Known rows, with every way that one mark hangs from another:
duvul[zedol[betak dekat guvi luzod]]: [-1.13  0.90 -2.04 -0.55 -1.12 -4.17 -1.91 -0.85  0.47  3.17 -0.30 -0.77
 -2.50  1.93  0.67 -1.53  1.20 -1.20  0.70 -3.95 -0.10  2.07 -1.26 -0.88
 -1.46  2.65  0.22]
guvi[zedol[betak dekat duvul]]: [-1.18  1.36 -3.32 -0.71 -1.75 -2.34  0.30 -1.06 -0.43  1.34 -0.14 -0.17
 -1.15  1.61 -1.68 -0.72  0.08  0.17  2.05 -2.22  1.21  2.80 -0.43  0.69
 -2.37  1.47  1.72]
fekun[finereg[betak luzod[zedol]]]: [ 1.86  0.29 -5.56 -2.05  1.33  1.10  1.51 -1.56 -0.35  0.81 -2.05 -0.72
  0.29 -0.07  2.18 -1.87  2.48  1.14 -1.18  4.43  2.31  1.51 -0.46  2.29
 -2.69 -2.68 -1.59]
betak[zedol[dekat[finereg[fekun]] duvul guvi luzod]]: [ 1.22  0.72 -4.37 -0.95 -0.65 -3.58 -0.59  0.56  2.34  4.58 -1.08 -0.71
 -1.67  1.43  0.80 -0.92 -1.76 -0.43  0.35 -3.43  2.15  6.50  0.20 -0.23
 -2.59 -0.46  0.64]
dekat[zedol]: [-1.48  0.88 -2.36 -1.37 -0.36 -0.76  0.51 -1.56 -0.17 -0.05 -1.08  0.26
  1.62  1.00  0.33  0.87  1.66  0.54 -0.23  0.54  0.07  0.21 -0.51  1.30
  0.42 -1.75  0.10]
finereg[betak]: [-0.28  1.36 -3.19 -1.80 -0.15  0.00  0.58 -1.87  0.26  0.45 -0.69 -0.48
  0.39  0.51  0.20 -0.56  2.49  0.69  0.09  2.04  0.21  0.66 -1.08  1.88
 -0.82 -0.87 -0.33]
luzod[zedol[dekat duvul]]: [-1.19  0.45 -3.39 -1.45 -0.48 -1.45  0.60 -0.40  0.02  3.50 -1.64 -0.52
 -0.25  1.56  0.46 -0.89  0.49  1.01  0.27 -1.75  1.88  2.45 -0.47 -0.46
 -3.24 -1.14  1.53]
finereg[betak[zedol] fekun luzod]: [ 2.35  1.54 -5.16 -0.86  1.15  0.95  2.25 -1.94  1.31  1.12 -1.28 -0.01
  0.36 -0.48  1.90 -2.13  1.82  1.12 -1.09  4.08  1.85  2.93 -0.78  2.57
 -2.79 -1.90 -0.80]
luzod[finereg[betak fekun]]: [ 0.60  1.64 -4.69 -2.51 -0.04 -0.19  0.35 -1.79  0.03  1.14 -1.13 -0.85
 -1.10 -0.67  0.76 -0.93  0.65  0.84 -2.09  2.36  1.45  2.09 -0.21  1.76
 -1.64 -1.68 -0.18]
dekat[finereg[betak[zedol] luzod]]: [ 1.74  1.24 -5.34 -1.11  0.84  0.27  1.89 -1.14  1.75  1.20 -1.00 -0.29
  0.49  0.45  2.04 -0.81  1.43  0.89  0.24  3.26  1.12  2.99 -0.80  3.43
 -1.16 -2.35 -0.46]
duvul[zedol[betak dekat[finereg[fekun]] guvi]]: [-0.10  0.33 -2.25 -1.43 -0.86 -3.53 -1.32 -0.22  1.22  2.89 -0.09 -0.41
 -1.23  0.85  0.18 -0.55  0.10 -0.37 -0.77 -3.23  0.18  3.42 -1.13  0.75
 -1.63  2.01  0.82]
luzod[finereg zedol[duvul]]: [-1.01  1.16 -3.97 -2.13 -0.05 -1.19  0.22 -0.81 -0.63  3.37 -1.75 -0.12
 -1.05  0.72  1.37 -0.62 -0.74  0.94 -1.13 -0.66  2.04  2.53 -0.03 -0.90
 -2.52 -2.18  1.28]
finereg[betak[zedol[duvul luzod]] fekun]: [ 2.14  1.73 -4.85 -0.79  0.74 -1.17  0.98 -1.19  1.55  2.98 -1.27 -0.06
 -0.72  1.02  1.52 -3.41  0.86  0.06 -0.13  1.07  2.10  4.48  0.07  0.27
 -2.93 -1.49 -0.27]
dekat[finereg zedol[betak duvul guvi luzod]]: [ 0.60  1.43 -3.69 -1.40 -0.87 -4.59 -1.75 -0.05  0.72  2.94 -0.08 -0.48
 -1.69  3.01 -0.24  0.41 -0.68 -1.23  0.52 -3.84 -0.12  3.66  0.26  0.03
 -0.27 -0.15 -0.26]
luzod[finereg[betak fekun] zedol]: [ 0.43  0.98 -5.22 -2.25  0.45 -0.19  0.61 -1.39 -0.13  3.00 -1.69 -0.80
 -0.98 -0.48  1.83 -1.47  0.64  1.04 -2.73  2.15  1.99  2.19 -0.10  0.84
 -2.77 -2.66  0.43]
guvi[zedol[betak dekat duvul luzod[finereg]]]: [-0.86  1.96 -4.52 -1.12 -2.35 -3.58 -0.62 -1.12 -0.74  2.50 -0.66 -1.16
 -3.91  1.50 -0.51 -1.21 -1.35 -0.92  1.52 -2.88  2.12  3.89  0.55 -0.14
 -1.92  0.74  1.72]
zedol[betak dekat duvul guvi luzod[finereg]]: [-0.44  2.27 -4.44 -1.87 -1.99 -4.96 -1.88 -0.44 -0.48  4.32 -0.46 -1.64
 -4.72  1.83  0.05 -0.86 -1.28 -1.14  0.42 -4.52  1.31  4.25 -0.43 -1.43
 -2.31  0.98  0.56]
zedol[dekat duvul luzod[finereg[betak]]]: [ 0.47  1.87 -5.34 -2.84 -1.02 -2.62 -0.41 -0.89 -0.32  3.17 -1.39 -1.67
 -3.13  1.77  0.68 -1.78  0.10 -0.12 -0.05 -0.78  2.11  3.35  0.30  0.74
 -2.11 -1.20  0.21]
zedol[betak dekat duvul guvi luzod[finereg[fekun]]]: [ 0.79  2.25 -4.74 -1.92 -1.78 -4.56 -1.96 -0.51 -0.06  4.40 -0.77 -1.58
 -4.99  1.16 -0.02 -1.47 -2.03 -0.93 -0.85 -4.33  1.94  5.29  0.08 -1.35
 -3.14  0.94  0.64]
zedol[betak dekat duvul guvi luzod]: [-0.14  1.82 -3.59 -1.04 -1.80 -4.38 -1.85 -0.44  0.37  3.61 -0.24 -1.24
 -3.21  2.57 -0.54 -1.20 -0.25 -0.83  1.50 -4.52  0.76  3.72 -0.78 -1.07
 -2.52  1.74  0.21]
zedol[betak dekat guvi luzod[finereg]]: [-0.83  1.86 -4.26 -1.54 -2.17 -4.26 -2.27 -0.86 -0.24  3.33 -0.64 -1.92
 -4.31  1.08  0.38 -0.36 -0.67 -1.10  0.29 -3.81  0.63  3.17 -0.61 -0.87
 -1.42  0.80  0.44]
guvi[zedol[betak dekat duvul luzod[finereg[fekun]]]]: [ 0.27  1.78 -4.76 -1.04 -2.07 -3.59 -0.65 -0.97 -0.51  2.57 -0.89 -1.21
 -4.05  0.67 -0.56 -1.73 -1.92 -0.49  0.27 -2.38  2.66  4.74  1.02  0.05
 -2.67  0.53  1.75]
finereg[betak fekun luzod[zedol[dekat duvul guvi]]]: [ 2.04  0.67 -6.00 -1.81  0.29 -1.11  0.49 -0.54  0.57  4.55 -1.77 -0.74
 -1.38  1.42  0.73 -1.52  0.56  0.95 -2.06  0.00  2.67  3.83 -0.67  1.31
 -5.26 -0.63 -0.89]

Rows:
[-1.52  1.08 -2.10 -1.24 -0.35 -2.60 -1.49 -1.21 -0.01  2.63 -1.15  0.14
 -2.39  0.93  1.47 -0.23 -0.21 -0.74 -1.22 -2.18  0.56  1.52 -0.55 -0.92
 -0.48  0.70 -0.36] -> duvul[zedol[guvi luzod[finereg]]]
[ 0.39  1.93 -3.41 -1.01 -0.90 -3.23 -0.53 -1.27 -0.38  1.79 -0.66 -0.35
 -1.20  2.41  0.22 -1.24  0.63 -0.66  0.81 -1.73  0.29  2.68  0.24 -0.27
 -0.73 -0.88  0.18] -> dekat[zedol[betak duvul luzod]]
[ 2.65  1.44 -5.54 -1.69  1.65  0.26  2.68 -1.75  0.35  0.96 -1.56  0.13
  0.45  0.39  1.90 -2.70  1.90  0.78  0.05  3.94  2.77  3.56 -0.55  2.14
 -2.65 -2.36 -1.22] -> fekun[finereg[betak[zedol[duvul]] luzod]]
[ 2.03  0.89 -5.04 -2.42 -0.90 -3.23 -1.25  0.16  1.60  3.73 -0.66 -1.45
 -2.21  2.11 -0.10 -0.88 -0.50 -0.38 -0.43 -2.21  1.78  5.10  0.41  1.41
 -2.64 -0.11 -0.49] -> zedol[dekat[finereg[betak fekun]] duvul guvi luzod]
[ 0.82  1.40 -4.23 -1.82 -1.52 -1.81 -0.09 -0.81  0.66  1.05 -0.03 -1.68
 -1.81  0.87  0.32  0.01  0.32  0.47  1.23 -0.24  0.66  3.03 -0.80  2.72
 -1.23 -0.30  0.45] -> zedol[betak dekat[finereg[luzod]]]
[ 0.45  1.18 -4.20 -0.50  0.75 -0.73  0.84 -1.25  1.62  2.38 -0.97  0.36
  0.51  0.02  0.85 -1.28  1.60  0.29 -1.12  0.91  0.82  3.00 -1.43  0.97
 -2.31 -0.57 -0.68] -> finereg[betak[zedol[guvi]] fekun]
[ 0.09  0.24 -2.56 -1.84 -0.24 -0.91  0.43 -0.58  0.80  1.22 -0.98 -0.44
 -0.35  1.06  1.30  0.07  0.66  0.76 -0.01  0.31  1.14  1.95 -0.75  2.68
 -1.06 -0.18  0.43] -> duvul[zedol[dekat[finereg[luzod]]]]
[ 1.42  1.31 -4.05 -1.58 -1.73 -4.63 -2.00  0.29  1.35  4.01 -0.25 -1.55
 -3.28  1.74 -0.46 -0.90 -1.46 -0.86  0.39 -4.35  1.02  5.49  0.13 -0.08
 -2.71  1.00  0.34] -> zedol[betak dekat[finereg[fekun]] duvul guvi luzod]
[-0.72  1.84 -3.78 -0.82 -0.25 -1.65  0.25 -1.38  0.58  2.15 -1.42 -0.60
 -1.65  0.00  2.20 -1.10 -0.29 -0.29  0.35  0.00  1.45  3.07  0.01 -0.57
 -0.76 -2.06  0.68] -> betak[zedol[luzod[finereg]]]
[-0.30  1.27 -3.47 -1.71 -0.89 -3.75 -0.84 -0.10  0.41  2.56  0.16  0.11
 -0.49  2.35 -0.87  1.23 -0.47 -0.50  0.00 -3.10 -0.34  3.22 -0.42  0.72
 -0.18 -0.20  0.35] -> dekat[finereg zedol[betak duvul guvi]]
[-0.42  1.03 -2.93 -1.08 -0.43 -2.94 -0.91 -0.62  0.20  2.36 -1.02  0.21
 -0.56  2.70 -0.28  0.49  0.12 -0.70 -0.17 -2.82  0.38  2.39  0.06 -0.49
 -0.65 -0.40 -0.83] -> dekat[zedol[duvul guvi luzod]]
[ 0.60  1.76 -5.83 -1.86  0.08 -2.63  0.86 -0.57  0.69  4.93 -1.44 -0.29
 -1.77  0.38  0.90 -1.63 -0.56  0.00 -1.57 -1.24  2.58  5.14 -0.48  0.41
 -3.44 -1.00  0.56] -> luzod[finereg[betak[zedol[dekat duvul guvi]] fekun]]
[-0.65  0.54 -2.41 -1.18 -1.39 -4.54 -2.05 -0.23  1.11  3.32 -0.19 -0.97
 -2.58  2.16  0.50 -0.83  0.27 -1.29  0.80 -4.33 -0.27  3.02 -0.84  0.00
 -0.83  2.03  0.53] -> duvul[zedol[betak dekat[finereg] guvi luzod]]
[-0.45  1.10 -3.62 -0.56 -1.09 -0.90 -0.38 -1.61  0.13  0.51 -1.40 -0.59
 -1.82 -0.46  0.14 -0.06 -1.23  0.10 -0.73  0.36  2.17  2.75  1.01  0.96
 -0.91 -0.76  0.50] -> guvi[zedol[luzod[finereg[fekun]]]]
[-0.66  1.98 -3.02 -1.09 -0.96 -2.69 -1.05 -0.86  0.00  2.43  0.25 -0.07
 -1.35  1.61 -0.86 -0.40  0.22 -0.29  0.53 -2.75 -0.07  2.57 -1.54 -0.62
 -2.08  1.50  0.06] -> zedol[betak duvul guvi]
[-0.22  2.59 -4.19 -1.58 -1.43 -3.95 -2.02 -0.86 -0.18  3.62 -0.42 -0.95
 -4.07  1.73  0.15 -0.72 -1.45 -0.80  0.21 -3.60  0.77  3.85 -0.32 -1.64
 -2.01  0.58  0.03] -> zedol[betak duvul guvi luzod[finereg]]
[ 1.73  1.13 -4.97 -0.96 -1.44 -1.82  0.60 -0.71  0.60  1.42 -0.41 -0.81
 -1.80  0.86 -0.98 -0.26 -1.40  0.69  0.72 -0.48  2.50  4.79  0.45  2.84
 -2.89  0.51  1.04] -> guvi[zedol[betak dekat[finereg[fekun luzod]] duvul]]
[ 0.66  1.24 -4.42 -1.13 -0.58 -2.33 -0.73 -0.87  0.64  1.14 -0.25 -0.45
 -0.60  1.49  0.00  1.50  0.30 -0.08 -0.48 -0.90 -0.47  2.12 -0.62  2.37
 -0.15 -0.67 -0.84] -> dekat[finereg[luzod] zedol[betak guvi]]
[-1.57  1.38 -4.36 -1.21 -0.71 -2.51 -1.10 -0.83 -0.39  3.99 -1.01 -0.68
 -2.26  0.25  0.86 -0.06 -0.27  0.01 -1.11 -2.23  0.53  2.18 -1.06 -1.26
 -2.27 -0.36  0.72] -> luzod[finereg zedol[betak guvi]]
[-0.25  1.34 -2.86 -1.67 -1.28 -2.46 -0.33 -0.77  0.25  2.17 -1.08 -1.01
 -1.66  2.16  0.02 -1.11  0.16  0.08  1.29 -1.99  1.62  3.03  0.02 -0.28
 -1.96 -0.26  0.51] -> zedol[dekat duvul luzod]
[ 0.08  2.01 -3.30 -0.93 -1.25 -3.55 -1.96 -0.89  0.38  2.82 -0.04 -0.67
 -2.72  2.27 -0.48 -1.17 -0.16 -0.86  1.02 -3.42  0.23  3.08 -0.73 -1.42
 -2.04  1.55 -0.41] -> zedol[betak duvul guvi luzod]
[ 0.79  1.77 -4.41 -1.04 -0.12 -2.79 -0.32 -0.53  1.01  4.31 -1.48 -0.11
 -2.43  0.43  1.36 -1.38 -2.01 -0.52 -1.21 -2.29  2.49  5.22  0.30 -1.61
 -2.66 -1.02  0.23] -> betak[zedol[duvul guvi luzod[finereg[fekun]]]]
[ 1.19  1.26 -5.46 -2.57  0.55 -0.68  0.71 -1.02 -0.28  4.00 -1.75 -0.40
 -1.32  0.43  1.52 -1.98 -0.22  1.00 -2.62  1.15  2.58  3.37  0.21  0.34
 -3.69 -2.57  0.53] -> luzod[finereg[betak fekun] zedol[duvul]]
[ 1.22  0.91 -4.29 -0.71 -1.93 -3.36 -0.83 -0.21  0.94  2.16 -0.41 -1.14
 -2.48  1.45 -1.06 -1.17 -1.61 -0.51  1.50 -2.54  2.05  5.35  1.09  1.12
 -2.16  0.62  1.58] -> guvi[zedol[betak dekat[finereg[fekun]] duvul luzod]]
[ 0.58  1.39 -5.11 -1.17 -0.81 -0.53  0.11 -1.81  0.14  0.86 -1.18 -0.66
 -1.91 -0.28  0.31 -1.05 -0.11  0.06 -0.94  1.72  2.10  2.63  0.95  2.03
 -1.38 -1.02 -0.01] -> guvi[zedol[luzod[finereg[betak fekun]]]]
[-0.60  0.83 -4.05 -1.70  0.13 -0.35  0.20 -1.11 -0.11  2.56 -1.90 -0.46
 -0.92 -0.78  1.60 -0.67 -0.61  1.14 -2.37  0.64  1.91  2.30  0.06 -0.19
 -2.46 -2.42  1.02] -> luzod[finereg[fekun] zedol]
[ 1.66  0.22 -4.15 -1.96  0.09 -1.29 -0.02 -0.69  1.43  2.49 -0.78 -0.48
 -0.83  0.82  1.02 -0.51  0.95  0.44 -2.18  0.51  1.45  2.94 -0.81  3.28
 -2.34  0.58 -0.94] -> duvul[zedol[dekat[finereg[betak fekun luzod]] guvi]]
